Every row comes from one small tree of marks. Brackets hold a mark, then the marks that hang from it, in the order of their numbers. Every link used is in the known rows. Which tree was each row made from?
Known rows
(q_353 q_293): [-1.48  4.12  1.04 -0.45  0.55 -0.88  1.42 -0.92  1.71  0.98 -0.41 -2.18
 -1.33 -1.56 -0.29  5.32  1.27  0.92 -0.74 -0.11  1.58 -0.12 -3.70  0.90
  0.57]
(q_311 q_384): [-2.94  3.36 -2.33 -0.69 -2.64 -1.23  2.18  0.06 -0.58  0.75 -0.56 -1.31
  0.21 -3.58  0.54  0.33  0.10 -0.46  0.51  2.42  1.51 -1.11 -3.40  2.60
  0.85]
(q_311 (q_384 (q_293 q_545) q_873)): [-0.87  1.50  0.45  2.52 -3.12 -5.00  1.02  1.20 -0.91 -1.41  0.75  3.30
  0.61 -1.98  0.52 -5.75  0.80 -2.14 -1.74  3.90 -2.67 -2.36  1.70  2.14
 -0.46]
(q_293 (q_545 (q_873 q_353 (q_384 q_311)))): [ 1.77  0.47 -1.13 -0.93  0.83  5.14 -0.42 -3.05  1.50  0.80 -3.81  0.32
  2.17  1.60  0.90  3.33  3.57 -2.25  2.00  0.45 -0.11 -1.42 -2.24 -0.30
 -0.21]
(q_785 (q_384 q_311 (q_873 q_545))): [ 0.94  3.42 -0.44  2.59 -2.62 -1.19 -0.40 -1.38 -1.67  1.32 -1.43  1.25
  0.60  1.68 -1.41  1.05  4.28  1.29 -0.93  0.06 -1.46 -0.31 -2.72 -0.32
 -2.39]
(q_545 (q_873 (q_353 q_293) q_384)): [ 0.80  2.43  0.57 -2.43  3.06  3.17 -0.01 -3.30  2.94 -0.51 -1.74 -2.76
  0.59  0.14  1.22  7.14  2.14  0.87  1.73 -0.37  2.59 -1.22 -1.92 -0.89
  2.19]
(q_353 (q_873 q_384)): [-0.63  4.34 -0.68  0.41  2.66 -0.17  1.48  0.28  1.61  0.64 -1.07 -1.29
 -0.17  0.26 -0.03  2.14  0.45 -3.63  0.99 -0.26  1.88 -1.13 -1.74  0.85
 -0.85]
(q_293 q_545): [-0.91  2.21 -0.05  0.82 -0.68 -1.22  0.94  0.57  0.52  1.43 -1.89  0.38
  1.40 -3.18  0.22  0.14  1.17 -1.97 -0.68  1.67  0.40 -1.21 -2.34  2.43
 -2.35]
(q_384 q_293 q_873): [ 0.80  0.50  3.10  2.64  0.16 -2.96  2.73  0.35 -0.31 -0.01  0.92  0.73
 -1.47 -1.21  0.08 -4.03  0.53  0.26 -1.14  2.81 -0.27 -1.78 -0.30  0.07
 -0.22]
(q_293 (q_545 (q_873 (q_384 q_785)))): [ 1.30  1.85 -1.17 -0.64  3.35  4.29  0.56  0.99 -0.43  0.57 -3.13 -1.51
  2.33 -1.79 -0.09  2.10 -0.51 -0.62  1.33  0.22  3.61  0.48 -1.60 -0.50
 -2.91]
(q_785 (q_384 q_293)): [ 1.38  2.27 -0.32  2.99  0.98 -5.05  0.66 -0.46 -0.40  1.30  0.35  0.24
 -2.11 -2.32 -0.31 -1.11  1.25 -1.97  0.79  1.74  2.43 -1.17 -2.03  2.25
 -3.45]
(q_873 q_384): [-0.46  2.22 -0.26  0.90  2.56  0.18  1.44  0.64  0.68  1.88 -1.45 -1.94
 -0.47 -1.81  0.52  1.80 -0.90 -2.09  1.24  1.99  3.40 -2.09 -2.22 -0.09
 -0.78]
(q_873 q_545): [-1.78  3.27 -0.72  0.13 -1.95  0.29  0.51 -0.59 -1.03  1.51 -1.70 -1.01
  0.85 -2.25 -0.50  1.33  2.49  1.19 -0.89  0.75  1.69 -0.69 -2.74  1.30
 -1.70]
(q_49 (q_384 q_311 q_785 (q_873 q_353))): [ 0.80  0.08  2.91 -2.82 -1.37  2.49  0.65 -1.34 -0.96  0.45 -0.29 -1.58
 -2.55  0.95 -0.26  2.62  3.24  5.41 -0.74  0.50  0.02  2.01 -3.38 -0.74
  2.36]
(q_545 q_293): [ 0.72  1.18  1.60 -0.42  1.21  1.18  3.21  0.16  2.11  0.57 -1.25 -1.45
  1.25 -2.84  0.71  2.50  0.12  0.41  2.11  1.43  2.91 -1.92 -3.65 -1.01
  0.67]
(q_49 q_384): [-2.51  1.89  0.00 -1.47  0.54 -1.30  0.53 -0.14 -0.28  1.33 -1.18 -3.13
 -1.53 -3.46  0.28  2.70 -0.05  1.87 -0.50  2.45  1.90 -0.01 -4.64  2.50
 -0.42]
(q_49 (q_384 (q_873 q_545))): [-2.43  2.08  1.21 -0.55 -1.64 -1.68 -0.85  0.03 -1.80 -0.04 -1.05 -1.27
  0.21 -1.79 -0.24  0.44  1.85  4.21 -2.75  2.27 -0.50 -0.48 -1.80  0.81
 -0.55]
(q_785 (q_384 (q_293 q_545) q_311)): [ 2.00  1.96 -0.96  4.02 -0.46 -3.61 -0.75 -1.01 -0.56  1.82 -1.02  2.79
 -1.49  0.37 -1.15 -0.64  3.30 -3.97  0.19  0.79 -0.87 -0.58 -1.97  2.35
 -4.58]
(q_311 (q_384 q_293)): [-1.75  2.34 -1.51  1.00 -2.14 -3.14  1.97 -0.02 -1.08  0.21  0.64 -0.02
 -1.76 -2.78  0.30 -2.53  0.14 -1.51  0.36  2.99  1.26 -1.38 -1.41  2.63
  0.03]
(q_873 q_353 (q_545 q_293)): [ 1.01  1.02  1.89 -1.92 -1.69  2.04  0.46 -2.12  1.55 -0.18 -1.60 -0.17
  2.32 -1.97  0.93  3.54  4.29  2.06  1.72  0.61  2.31 -2.22 -1.47 -1.01
  1.27]
(q_311 (q_384 (q_293 q_545) (q_873 q_353))): [ 0.17  0.45  1.59  1.01 -4.23 -4.62  0.29 -0.46 -0.21 -2.01  1.00  3.91
  0.67 -1.64  1.29 -5.02  3.15 -1.60 -1.11  3.86 -2.94 -2.84  2.77  2.52
  1.19]
(q_384 q_293 q_311 q_785 q_873): [ 2.22  0.49  2.82  1.89 -0.36  1.22  3.30  0.31 -1.66  0.97  1.06  0.33
 -3.29  1.81 -1.48 -2.21  1.63  2.01 -0.83  0.23  0.07  1.41 -1.66 -1.86
 -0.27]
(q_785 (q_384 q_293 (q_873 q_545))): [ 1.48  2.36  0.96  4.05 -0.95 -5.37 -0.72 -0.42 -1.99 -0.13  0.40  2.05
 -0.27 -0.70 -0.93 -3.27  3.09  0.53 -1.23  1.65 -0.02 -1.55  0.75  0.75
 -3.74]
(q_353 q_293 (q_873 q_545)): [-2.37  6.91 -0.28 -0.87 -1.24 -0.70 -0.54 -1.65  1.46 -0.58 -0.70 -0.73
  0.20  0.82 -1.52  5.98  4.48  0.52 -2.05 -3.02 -0.34  1.00 -2.11  1.62
 -0.77]
(q_49 (q_384 q_293)): [-1.44  0.78  0.88  0.15  1.11 -3.25  0.26 -0.28 -0.73  0.59  0.04 -1.85
 -3.57 -2.80  0.17 -0.21  0.14  0.70 -0.68  2.98  1.83 -0.33 -2.53  2.38
 -1.12]

Write each row's tree
[ 2.80 -0.34  4.51  0.03 -0.58 -0.63  2.44 -0.26 -0.73 -0.60  1.74  0.67
 -2.38 -0.85  0.23 -2.86  2.60  2.81 -0.45  1.32  1.39 -0.08  0.64 -0.66
  1.02] => (q_384 q_293 q_785 (q_873 q_353))
[-0.83  2.35 -1.17 -0.01 -1.61 -1.33  2.24  1.13 -2.24  0.31  1.22 -0.75
 -2.51 -2.86 -0.44 -2.08 -0.13  0.36  0.54  1.46  3.15  0.93 -1.36  1.66
 -0.18] => (q_311 (q_384 q_293 q_785))
[ 2.06  1.80  0.13 -0.33  1.52  6.34  0.65  0.32 -0.33  1.70 -2.19 -1.33
  0.25  1.79 -1.26  5.34  1.81  1.10  2.56 -1.67  4.06  0.40 -2.27 -4.97
 -0.45] => (q_873 (q_384 q_311 q_785) (q_545 q_293))
[-0.98  0.65  0.33  0.44  0.28 -0.69  0.46 -1.41 -0.92  1.54 -0.38 -1.46
 -4.56  0.09 -0.76  1.04  1.57  0.46 -0.45  1.94  0.20  0.53 -3.92  1.40
 -0.67] => (q_49 (q_384 q_293 q_311))
[ 0.63  0.74 -0.12 -2.09 -0.98  2.36  0.47 -2.65  1.24 -0.36 -2.91  0.06
  3.34 -2.60  1.40  1.39  3.35  0.22  0.78  1.26  0.23 -1.12 -2.32  2.35
 -0.46] => (q_293 (q_545 (q_873 q_353)))
[ 1.99  1.01  0.73 -1.43  0.82  4.71  1.13 -1.15  0.05  2.34 -1.18 -1.57
 -2.12  1.74 -0.15  4.15  2.63  0.15  2.14 -0.79  3.53  0.62 -2.58 -1.70
  1.11] => (q_873 q_353 (q_384 q_311 q_785))
[ 0.23  2.58  0.96 -3.35  0.44  2.81  0.85 -3.96  2.61 -0.93 -1.49 -2.47
  0.80 -0.98  0.81  6.53  3.56  2.97  0.68 -0.40  1.41 -0.05 -3.62  0.72
  2.34] => (q_545 (q_873 (q_353 q_293)))
[-0.96  5.02 -2.18  0.66 -0.05  2.83 -0.52 -1.38  0.09  1.37 -2.15 -0.18
  0.00  3.78 -1.42  3.52  3.77 -2.87  0.18 -2.20 -0.10  0.02 -1.89 -0.30
 -1.47] => (q_353 (q_873 (q_384 q_311) q_545))
[ 0.30  1.70 -1.59  0.32  2.83  2.48  0.10 -0.24  0.83  0.42 -3.53 -0.87
  3.16 -1.85  0.78  1.65 -0.26 -2.66  1.20  1.60  1.52 -1.88 -1.60  0.56
 -2.45] => (q_293 (q_545 (q_873 q_384)))
[ 0.79  0.48  2.85  3.34 -0.41 -3.95  1.32  0.98 -0.09 -0.48  0.18  2.82
  0.18 -1.45  0.08 -4.86  1.18 -1.49 -2.01  2.90 -2.04 -2.18  1.18  1.06
 -2.05] => (q_384 (q_293 q_545) q_873)
[ 1.47  2.32  4.44 -1.18 -1.07 -0.58  0.26 -0.16  1.38 -1.11  0.46  1.11
  0.29 -0.48 -0.12  3.30  3.95  2.89 -2.08 -0.86 -0.64  0.69  0.44 -0.27
  1.24] => (q_384 q_785 (q_873 (q_353 (q_293 q_545))))
[-0.24  2.83  2.04 -1.19 -1.11 -1.59 -0.76 -1.97  2.73 -0.07 -0.91  0.70
  0.39 -1.66  0.60  4.89  4.25 -0.49 -1.10  0.00 -0.43 -1.05 -1.22  2.21
  0.64] => (q_873 (q_353 (q_293 q_545)))
[-0.72  2.38 -1.33  0.79 -2.22 -2.24  0.73  1.84 -2.13  0.01  0.39  1.35
 -0.90 -3.16 -0.53 -2.91  0.59 -1.51 -0.33  1.74  1.36  0.64  0.21  2.73
 -2.06] => (q_311 (q_384 (q_293 q_545) q_785))
[ 0.20  0.20  3.39  0.07  1.29 -2.19  1.18  1.43 -2.11 -0.45  1.41 -1.44
 -3.61 -1.75 -0.73 -2.01 -0.30  4.06 -1.74  2.41  1.49  1.38 -1.00  0.06
 -0.53] => (q_49 (q_384 q_293 q_785 q_873))
[ 0.12  1.49  2.16  2.65 -1.69 -2.46  0.75 -0.12 -1.59 -0.25  0.41  1.30
 -0.39 -0.67 -0.51 -3.70  2.40  1.36 -1.93  2.13 -0.63 -1.55  0.91 -0.09
 -1.49] => (q_384 q_293 (q_873 q_545))
[ 3.05  0.87  0.33 -1.94  5.16  6.54  2.77  0.50  1.12 -0.23 -2.36 -3.37
  2.12 -1.44  0.43  4.51 -1.60  1.58  4.31 -0.13  6.16 -0.15 -3.07 -3.96
  0.23] => (q_545 q_293 (q_873 (q_384 q_785)))
[ 2.34 -0.28  1.46 -3.23  0.98  4.65  2.65 -3.04  2.88 -1.16 -2.26 -1.83
  3.16 -2.21  1.97  3.86  2.35  2.47  3.50  0.95  2.87 -1.77 -3.64 -1.13
  2.42] => (q_545 q_293 (q_873 q_353))
[-1.42  0.79  0.81  0.92  0.58 -4.21 -0.98  0.37 -0.56  0.28 -0.75  0.15
 -1.81 -3.09  0.10 -1.16  0.82 -1.23 -1.49  3.25  0.02 -0.70 -1.06  3.43
 -2.80] => (q_49 (q_384 (q_293 q_545)))
[ 2.56  0.95  1.94 -2.08  1.45  4.30 -0.11 -0.24  0.66  0.24 -1.40 -1.08
  1.23 -0.82  0.21  4.73  2.73  1.85  2.94 -0.55  5.51 -1.11  0.22 -3.57
  0.83] => (q_873 q_353 (q_384 q_785) (q_545 q_293))
[ 0.47  2.26  4.15 -0.20 -1.51 -2.49 -0.18 -1.35  2.58 -1.31 -0.03  1.85
  1.11 -0.46  0.66  2.72  4.12  0.94 -2.33  0.63 -2.50 -1.56  0.37  0.79
  1.70] => (q_384 (q_873 (q_353 (q_293 q_545))))
[ 1.88  3.18  2.88  1.09 -0.84 -5.32 -1.65 -1.58  2.18 -1.35  0.03  2.57
  1.18 -0.46  0.36  3.39  4.82  0.15 -1.45  0.24 -2.02 -1.72  0.13  1.60
 -0.69] => (q_785 (q_384 (q_873 (q_353 (q_293 q_545)))))
[ 1.17  0.83 -0.15  3.50  1.66 -0.46 -0.20 -0.08  0.18  1.98 -1.42  1.84
 -1.70  1.52 -0.54 -0.74  1.45 -5.40  0.40  1.45 -0.17 -1.85 -0.17 -0.18
 -2.71] => (q_873 (q_384 (q_293 q_545) q_311))
[ 1.72 -0.39  4.20  1.12 -0.95 -2.57  1.93 -1.42  0.58 -0.73  1.26  1.48
 -1.43 -0.80  1.05 -3.62  2.80  0.80 -0.63  2.84 -0.50 -2.43  0.74  0.25
  1.49] => (q_384 q_293 (q_873 q_353))
[ 1.25  0.68 -0.50  1.21  4.04  1.50  1.25 -0.99  0.18  0.17 -1.46 -1.64
 -0.41 -0.88  0.56 -0.32 -0.77 -1.79  1.98  1.99  3.12 -1.77 -1.20 -0.50
 -1.40] => (q_545 (q_873 (q_384 q_293)))
[ 1.72 -0.09  1.58  1.77  1.41 -2.38 -0.88 -0.62  1.17  0.48 -0.59  2.02
 -0.73 -0.98  1.11 -1.49  2.40 -4.63  0.75  2.60  1.13 -3.22  2.43  1.20
 -1.27] => (q_873 q_353 (q_384 (q_293 q_545)))
[ 1.62  1.18  0.82  2.30  3.00 -0.76  0.08  2.23 -0.84  1.17 -0.36  0.79
 -1.52 -1.52 -0.66 -1.40 -0.25 -3.21  0.32  1.04  3.27 -0.35  1.39 -0.11
 -3.56] => (q_873 (q_384 (q_293 q_545) q_785))
[-0.95  2.13  1.01 -1.31 -2.04  2.62 -0.44 -0.01 -3.19  0.86 -1.04 -1.63
 -1.57  1.08 -1.88  2.40  2.89  5.99 -2.35 -0.21 -0.19  2.80 -3.16 -1.27
 -0.53] => (q_49 (q_384 q_311 q_785 (q_873 q_545)))
[-0.24 -0.07  2.64 -1.81 -1.86  0.50  0.53 -2.47  0.21  0.32 -0.57 -0.79
 -1.80  0.95  0.57  2.22  3.55  3.50 -0.96  1.99 -1.96 -0.22 -3.38  0.31
  2.86] => (q_49 (q_384 q_311 (q_873 q_353)))
[ 0.70  4.15 -0.26  1.05  1.83  0.48 -0.67  0.77 -1.42  0.08  0.20 -0.06
 -1.71  1.34 -1.89  0.19  2.30 -1.56  0.09 -1.88  3.12  1.06  1.50 -0.37
 -3.07] => (q_353 (q_873 (q_384 q_293 q_785) q_545))
[-0.93  0.82  1.37  1.29 -1.88 -1.06 -0.98 -1.35 -2.35  0.08 -0.28  0.36
 -2.66  1.73 -1.23 -0.88  3.36  2.90 -2.54  1.81 -2.43  0.26 -1.26 -0.32
 -0.80] => (q_49 (q_384 q_293 q_311 (q_873 q_545)))
[ 2.22  1.78 -1.61  2.50  1.43 -2.74 -0.64 -1.21 -0.32 -0.24 -1.76  1.39
  1.42 -2.50  0.01 -1.18  1.86 -2.27  1.02  1.40  0.74 -0.83 -1.64  2.97
 -5.20] => (q_785 (q_384 (q_293 (q_545 q_873))))
[ 0.56  1.71 -2.07 -0.29  2.46  5.70  1.68 -1.98  0.43  1.70 -3.32 -2.55
  0.55  1.47  0.09  3.72  0.51 -0.98  2.28  0.37  1.84 -0.52 -4.56 -1.46
 -0.25] => (q_545 (q_873 (q_384 q_311)))
[-0.04  1.76  1.11  0.79 -1.98 -2.24  2.72  1.72 -2.40 -0.84  2.07  0.45
 -1.91 -1.73 -0.43 -4.33 -0.19  1.68 -0.75  2.21  0.99  0.26  0.31  0.23
  0.77] => (q_311 (q_384 q_293 q_785 q_873))
[-0.45  0.88  1.15 -0.86  1.56 -1.28  0.75  0.88 -1.92  0.77  0.57 -2.61
 -4.22 -2.81 -0.76  0.19 -0.19  2.69 -0.48  1.64  3.68  1.94 -2.55  1.45
 -1.51] => (q_49 (q_384 q_293 q_785))
[-1.26  1.04  1.35 -0.33 -0.66  0.15  1.19 -0.78 -0.59  0.88 -1.03 -1.58
 -1.73  0.56 -0.28  1.61  1.20  2.92 -1.49  2.04 -1.79  0.28 -4.21 -0.01
  1.18] => (q_49 (q_384 q_311 q_873))
[ 1.72  0.72  3.46  1.65  0.60 -1.04  3.11  1.47 -1.48  0.02  1.52  0.02
 -2.27 -1.30 -0.76 -3.51  0.25  2.17 -1.01  1.29  1.68  0.48 -0.33 -0.89
 -0.78] => (q_384 q_293 q_785 q_873)
[ 1.12  1.87 -1.08 -1.34  3.85  5.33  1.92  0.33 -0.58  1.00 -2.40 -3.69
  0.63 -1.49 -0.07  2.94 -1.18  1.33  2.22  0.11  5.35  0.78 -3.15 -1.43
 -1.11] => (q_545 (q_873 (q_384 q_785)))
[ 2.28 -0.73  3.25  2.09 -2.50 -1.15  0.68 -1.86  0.56 -0.19  0.02  3.92
 -0.79  1.82  0.19 -3.05  5.05 -1.28 -1.23  1.78 -3.79 -1.76  0.68  0.33
  0.28] => (q_384 (q_293 q_545) q_311 (q_873 q_353))
[ 2.72  1.36  1.07  5.01 -0.71 -4.53 -0.10 -0.41 -0.60  0.55 -0.17  3.93
 -0.77  1.39 -1.03 -2.91  3.19 -2.74 -0.96  1.48 -3.15 -1.10 -0.45  0.84
 -3.74] => (q_785 (q_384 (q_293 q_545) q_311 q_873))
[ 0.33  4.40 -0.28 -0.56  3.15  1.73  1.63  1.37  0.38  0.73 -0.42 -1.95
 -0.87  0.21 -0.82  2.73  0.19 -1.70  1.20 -1.72  3.78  1.21 -1.66 -0.15
 -1.31] => (q_353 (q_873 (q_384 q_785)))
[ 0.81  2.09  3.57 -0.77 -1.84  0.88  1.41 -3.28  2.23 -0.17  0.21  0.14
 -1.48  2.74 -0.07  4.81  4.94  2.56 -1.22 -0.59 -2.38 -0.37 -2.57 -1.40
  3.80] => (q_384 q_311 (q_873 (q_353 q_293)))
[-0.29  4.08 -0.75  2.03  1.37 -1.42 -0.86 -0.31 -0.12 -0.16 -0.28  0.60
 -0.89  1.36 -0.96 -0.36  2.58 -3.73 -0.09 -0.37  1.19 -1.20  1.37  0.65
 -2.82] => (q_353 (q_873 (q_384 q_293) q_545))
[-1.32  5.16 -1.57  0.46  0.77  0.42 -0.70 -0.18  0.34  0.56 -1.64 -0.61
  1.01  0.84 -0.77  2.43  2.38 -2.69  0.03 -1.02  1.46 -0.97 -0.65  0.59
 -2.14] => (q_353 (q_873 q_384 q_545))
[ 0.02  1.95 -2.34 -0.62 -1.27  1.12  0.92  0.47 -2.06 -1.10 -1.01  0.41
  1.04 -2.87 -0.25 -2.17  0.50 -0.03  0.54  1.34  1.37  1.16 -0.85  2.39
 -1.95] => (q_311 (q_384 (q_293 (q_545 q_873)) q_785))
[ 3.22 -0.26  0.95 -1.30  3.40  3.91  1.02 -1.57 -0.19 -0.19 -0.57 -1.75
 -1.16 -0.47  0.61  0.58  1.30  0.77  2.80  0.61  4.87 -0.04 -0.19 -1.23
 -0.04] => (q_545 (q_873 q_353 (q_384 q_293 q_785)))
[ 1.23  2.95  2.24 -2.07  2.55  1.65  0.21 -0.77  1.72  0.69  0.11 -2.45
 -2.20 -0.11  0.05  7.07  1.96  1.27  0.93 -1.30  4.53  0.41 -0.93 -1.44
  1.85] => (q_873 (q_353 q_293) (q_384 q_785))
